Known rows, with every step that occurs
f/z/k: 30.1,-28.0,4.2,4.5,-7.6,-0.5,-7.7,3.9,-2.9,34.7,-2.0,5.8,-20.6,-16.3,-17.1,28.1,1.3,2.5,-10.9,14.4,-10.6
m/k: 20.7,-24.1,-3.8,9.3,0.4,-5.5,-3.7,5.9,-2.9,41.8,-4.5,-1.2,-14.3,-14.4,-1.6,19.4,20.0,2.8,5.6,8.7,-18.0
q/m/k/s/x: 20.1,-18.4,-6.1,9.5,-4.4,2.8,-3.0,-1.7,-2.3,48.6,-8.3,-11.7,-21.6,-9.4,1.1,30.9,6.6,-21.5,10.3,11.2,-0.6
x/s/k/z: 34.1,-11.3,0.2,6.4,0.2,-2.8,-10.6,8.7,0.6,45.8,1.6,-3.3,-33.4,-5.6,-0.3,18.8,0.9,-13.8,0.8,20.8,-4.2
f/z/x/s/k/m/d: 47.3,-15.4,3.1,0.8,0.7,12.9,-17.2,9.3,22.6,66.8,4.9,-3.5,-20.5,-14.4,-0.3,13.0,15.4,-22.8,11.4,32.4,9.0
k/z: 28.6,-21.5,4.2,8.8,-6.6,-7.3,0.5,6.8,-8.3,33.3,-2.4,1.6,-21.1,-11.1,-1.0,20.6,0.4,-5.6,-4.1,5.5,-7.9
q/z/k/s/x: 23.4,-13.1,1.0,-0.8,-8.5,-1.3,-10.9,4.9,-2.3,44.1,5.7,-2.7,-11.1,-4.1,-7.0,37.7,-11.0,-23.6,-8.2,15.2,-4.9
k/s: 20.9,-19.6,2.3,10.2,6.6,-8.3,-3.7,10.2,4.0,39.6,-1.2,4.2,-25.8,-15.8,2.6,23.2,7.5,-13.7,4.0,10.2,-7.4
f/z/k/s: 30.2,-25.4,-0.4,3.3,-6.4,-0.8,-9.4,7.9,7.8,42.6,-2.2,9.6,-28.9,-18.7,-9.3,26.9,-2.1,-7.1,-9.2,21.7,-4.6
s/x/z: 24.2,-12.8,-2.6,-0.4,-3.6,-1.8,1.0,11.3,-12.0,32.1,-3.8,-6.0,-17.6,-3.5,-1.0,34.6,-3.2,-14.8,7.2,8.4,-6.6
m/k/z/x/s: 31.3,-23.2,3.8,-2.0,-2.4,4.5,-6.2,13.7,12.7,54.0,-6.9,-11.4,-18.5,-3.2,11.9,24.8,6.9,-4.1,-3.6,22.1,1.1
f/z/k/s/x: 25.5,-22.7,-2.0,-6.3,-11.3,5.1,-11.2,9.4,2.5,45.0,-6.8,2.6,-25.2,-12.4,-6.8,39.3,-5.7,-18.4,-7.5,22.8,1.3
k/m/f/z/x/s: 47.9,-29.3,15.1,15.2,-0.3,11.8,-4.5,8.6,21.1,47.2,-2.8,-1.5,-27.8,-8.5,9.2,20.7,-4.0,-13.3,10.2,27.4,-2.1
s/k/m: 33.0,-23.3,-4.3,12.8,4.7,-1.0,-10.3,-6.9,-7.2,43.8,7.9,0.6,-18.2,-10.5,-11.6,8.0,11.0,-15.5,14.6,6.7,-2.3
m/f/z/k: 42.9,-31.4,2.5,15.6,-11.9,2.8,-6.9,4.6,1.5,38.3,-4.5,7.3,-24.3,-14.0,-10.2,23.0,-2.6,3.6,-1.0,22.4,-21.2
z/x/s: 25.2,-22.6,19.0,1.4,16.2,1.4,-6.5,16.5,10.3,41.2,-1.9,-11.4,-18.2,-5.8,3.9,31.1,7.2,-9.1,1.4,14.3,-1.1
m/k/z/f: 34.1,-18.0,-6.2,13.3,-13.5,-0.4,-0.6,8.8,-3.7,45.8,0.5,6.6,-29.9,-13.5,-4.8,13.2,-2.3,-1.3,-7.0,12.0,-16.5
q/m: 25.7,-23.7,11.6,21.2,5.1,-5.1,3.3,-5.7,-13.1,28.3,-0.1,-7.9,-20.8,-13.1,-12.2,23.1,4.8,-8.1,5.0,-3.4,-9.1
f/z/x/s/k/m: 39.8,-22.7,7.5,3.1,4.9,13.2,-11.9,2.8,11.8,50.2,5.2,-4.9,-26.2,-6.4,-3.1,20.7,7.2,-18.8,8.6,26.5,9.3
z/k/m: 34.1,-33.2,1.2,7.2,0.6,-1.1,-11.5,-4.8,-2.6,46.4,3.3,0.2,-11.7,-14.3,-17.3,11.5,-2.9,-6.1,-3.0,3.1,-0.1
q/m/f: 38.6,-26.9,10.3,33.0,0.2,-2.8,3.4,-4.9,-8.8,31.6,-2.9,-5.3,-24.5,-11.3,-5.2,18.3,1.0,-6.3,14.8,5.8,-19.8
k/m/d: 35.8,-20.0,2.3,11.6,-0.6,-5.0,-8.6,4.8,5.9,54.8,1.7,2.3,-11.7,-24.1,-3.7,5.9,13.6,-14.8,10.3,5.7,-3.4

Rows
50.0,-25.1,4.8,15.0,10.5,10.4,-14.1,3.9,13.8,56.6,4.9,-9.4,-23.9,-0.5,4.6,11.1,4.1,-19.1,21.9,27.7,-0.2  z/x/s/k/m/f
37.6,-33.0,2.0,6.8,-9.9,3.6,-8.5,-5.1,0.2,41.4,1.4,7.3,-19.3,-18.3,-17.9,16.9,-4.4,-4.8,-6.6,11.0,-0.6  f/z/k/m
32.9,-18.1,-5.3,7.4,-5.5,-3.1,-6.5,1.9,-12.8,38.2,2.1,1.4,-23.6,-6.9,-6.6,16.4,7.0,-10.0,3.7,13.6,-6.1  s/k/z
41.3,-27.2,10.5,31.8,-9.3,2.2,6.2,-5.0,-5.4,26.9,-5.0,1.4,-32.1,-14.0,-5.7,23.8,-0.8,-4.7,10.6,13.5,-20.7  q/m/f/z
49.5,-19.1,-0.8,23.7,-2.9,6.9,-10.6,1.9,13.9,49.6,2.2,5.0,-39.5,-11.2,-0.3,11.6,0.2,-15.2,17.7,30.7,-10.9  x/s/k/m/f/z
44.2,-26.5,-2.0,4.6,-13.6,3.0,-13.8,1.4,10.3,58.0,1.3,7.9,-14.0,-26.5,-14.7,9.4,4.8,-8.3,-3.9,17.2,-0.6  f/z/k/m/d
47.2,-35.8,-0.5,19.3,-4.8,0.6,-11.2,-3.6,2.4,49.6,0.4,2.2,-16.8,-11.4,-9.6,7.6,-6.8,-4.6,7.1,12.0,-10.3  z/k/m/f
36.5,-24.2,8.5,8.6,-2.8,7.1,-1.7,0.6,6.4,49.9,-5.4,-17.8,-22.6,-2.4,5.0,24.1,0.7,-8.0,-2.6,16.9,6.3  q/m/k/z/x/s
32.8,-21.4,15.0,-0.4,2.7,2.7,-3.9,15.5,7.9,42.7,-3.2,-10.0,-21.8,-2.7,8.3,28.4,-2.8,-11.9,-7.2,16.9,5.5  k/z/x/s
36.6,-25.6,5.8,22.3,-9.0,-0.8,1.1,7.6,0.7,30.2,-6.4,9.4,-28.8,-15.5,1.0,23.7,4.5,-0.4,8.5,19.7,-25.2  m/f/z
45.3,-20.5,7.7,11.9,2.5,12.4,-10.5,13.1,13.0,46.2,-0.8,-3.8,-30.9,-3.0,5.5,26.8,7.7,-10.9,15.0,38.6,-11.8  m/f/z/x/s/k
40.2,-15.9,-8.2,10.5,1.1,-0.8,-15.1,-0.3,2.6,60.4,6.8,1.5,-13.3,-19.5,-8.5,0.4,20.0,-19.8,17.7,13.4,-2.9  s/k/m/d
49.9,-24.7,-11.3,7.6,-13.7,6.9,-8.7,-0.2,-3.4,49.3,-1.5,-3.2,-17.2,-1.9,-5.9,18.7,-20.4,-15.2,10.5,17.2,-3.0  s/x/z/k/m/f
16.6,-16.8,1.8,0.9,2.2,-2.8,-5.3,13.8,-0.2,41.7,-7.1,-4.2,-21.6,-9.9,4.1,33.7,4.4,-24.6,6.2,11.2,-1.2  k/s/x
33.7,-7.2,-14.3,12.5,-10.6,6.8,2.7,2.3,-2.2,50.0,1.9,-3.9,-38.3,-7.6,-3.9,27.6,-14.5,-22.9,7.4,16.0,-4.5  q/m/k/s/x/z/f
33.2,-18.5,10.1,-0.3,7.1,9.8,-11.1,11.1,8.6,42.6,1.7,-5.3,-27.3,-5.0,-2.2,30.8,11.9,-12.5,5.0,29.8,-1.5  f/z/x/s/k
39.3,-12.9,-5.0,13.0,-7.8,0.1,-5.9,5.9,-11.9,40.7,8.8,7.2,-35.0,-9.0,-13.5,13.0,-4.6,-12.1,-1.8,13.6,-11.6  s/k/z/f
34.0,-18.0,-10.0,2.8,-1.9,-5.6,-7.4,8.2,4.3,46.0,4.1,4.0,-26.3,-11.1,-7.1,22.2,-10.9,-8.7,-1.9,18.2,-2.0  x/z/k/s
29.9,-4.4,-6.8,3.6,-3.7,1.3,-0.4,18.4,-0.1,41.9,3.5,4.4,-37.6,-8.2,0.1,31.1,-17.2,-26.2,3.3,16.3,-5.0  k/s/x/z/f
34.3,-10.8,-0.3,14.4,-0.4,-4.0,3.7,11.9,-6.2,32.4,8.8,8.7,-33.8,-12.2,-10.3,20.3,-11.0,-6.4,0.1,7.8,-16.7  x/z/f
20.6,-21.0,-8.4,8.7,1.7,-5.6,-6.2,9.3,8.3,50.5,-4.4,2.3,-22.3,-15.0,5.8,19.0,16.9,-7.2,7.2,15.9,-12.2  m/k/s
31.8,-24.6,-2.8,17.3,-13.2,-2.4,2.0,-9.1,-9.8,40.7,-5.2,-6.5,-21.3,-10.6,-4.8,15.6,3.7,-2.8,-0.3,5.3,-7.0  q/m/k/z
30.2,-7.3,-1.8,5.3,-4.5,2.2,1.4,14.1,-12.3,34.1,3.4,0.3,-29.3,-7.1,-8.2,30.8,-14.5,-16.7,2.3,8.4,-11.3  s/x/z/f
40.6,-25.4,17.6,13.1,1.8,8.0,-3.3,18.3,17.2,40.2,-6.3,-3.0,-29.2,-7.5,10.8,31.7,1.5,-5.9,7.1,30.6,-12.9  m/f/z/x/s
16.1,-17.7,-10.3,-1.1,-2.4,0.5,-8.1,11.9,4.1,51.6,-9.9,-5.8,-19.0,-10.3,8.3,30.5,13.3,-18.0,9.1,16.5,-6.1  m/k/s/x
26.4,-25.1,-1.3,3.6,3.4,-5.5,-11.9,8.4,5.2,47.5,0.0,3.2,-22.0,-15.1,-7.9,22.7,-0.4,-9.4,-5.1,14.5,-3.8  z/k/s
38.3,-13.1,10.2,9.0,7.9,6.8,-11.6,-2.6,6.8,48.5,18.3,-9.0,-12.3,2.3,-2.7,19.5,1.6,-23.4,8.5,18.2,3.2  q/z/x/s/k/m
34.7,-15.8,0.6,11.4,11.6,-0.1,-13.8,0.6,5.8,50.6,6.3,-3.3,-28.1,-10.7,-6.8,11.2,5.8,-19.0,12.1,14.3,-0.1  x/s/k/m
43.9,-15.6,2.3,1.6,11.0,9.1,-20.0,8.8,19.6,70.5,6.5,-10.8,-13.5,-11.1,0.9,8.9,16.7,-24.8,15.8,24.8,9.9  z/x/s/k/m/d
41.1,-29.7,3.8,25.0,-1.1,-1.5,-2.6,-0.1,1.5,41.3,-1.4,2.7,-20.3,-13.2,0.8,7.5,1.9,-9.7,16.5,8.7,-14.0  k/m/f
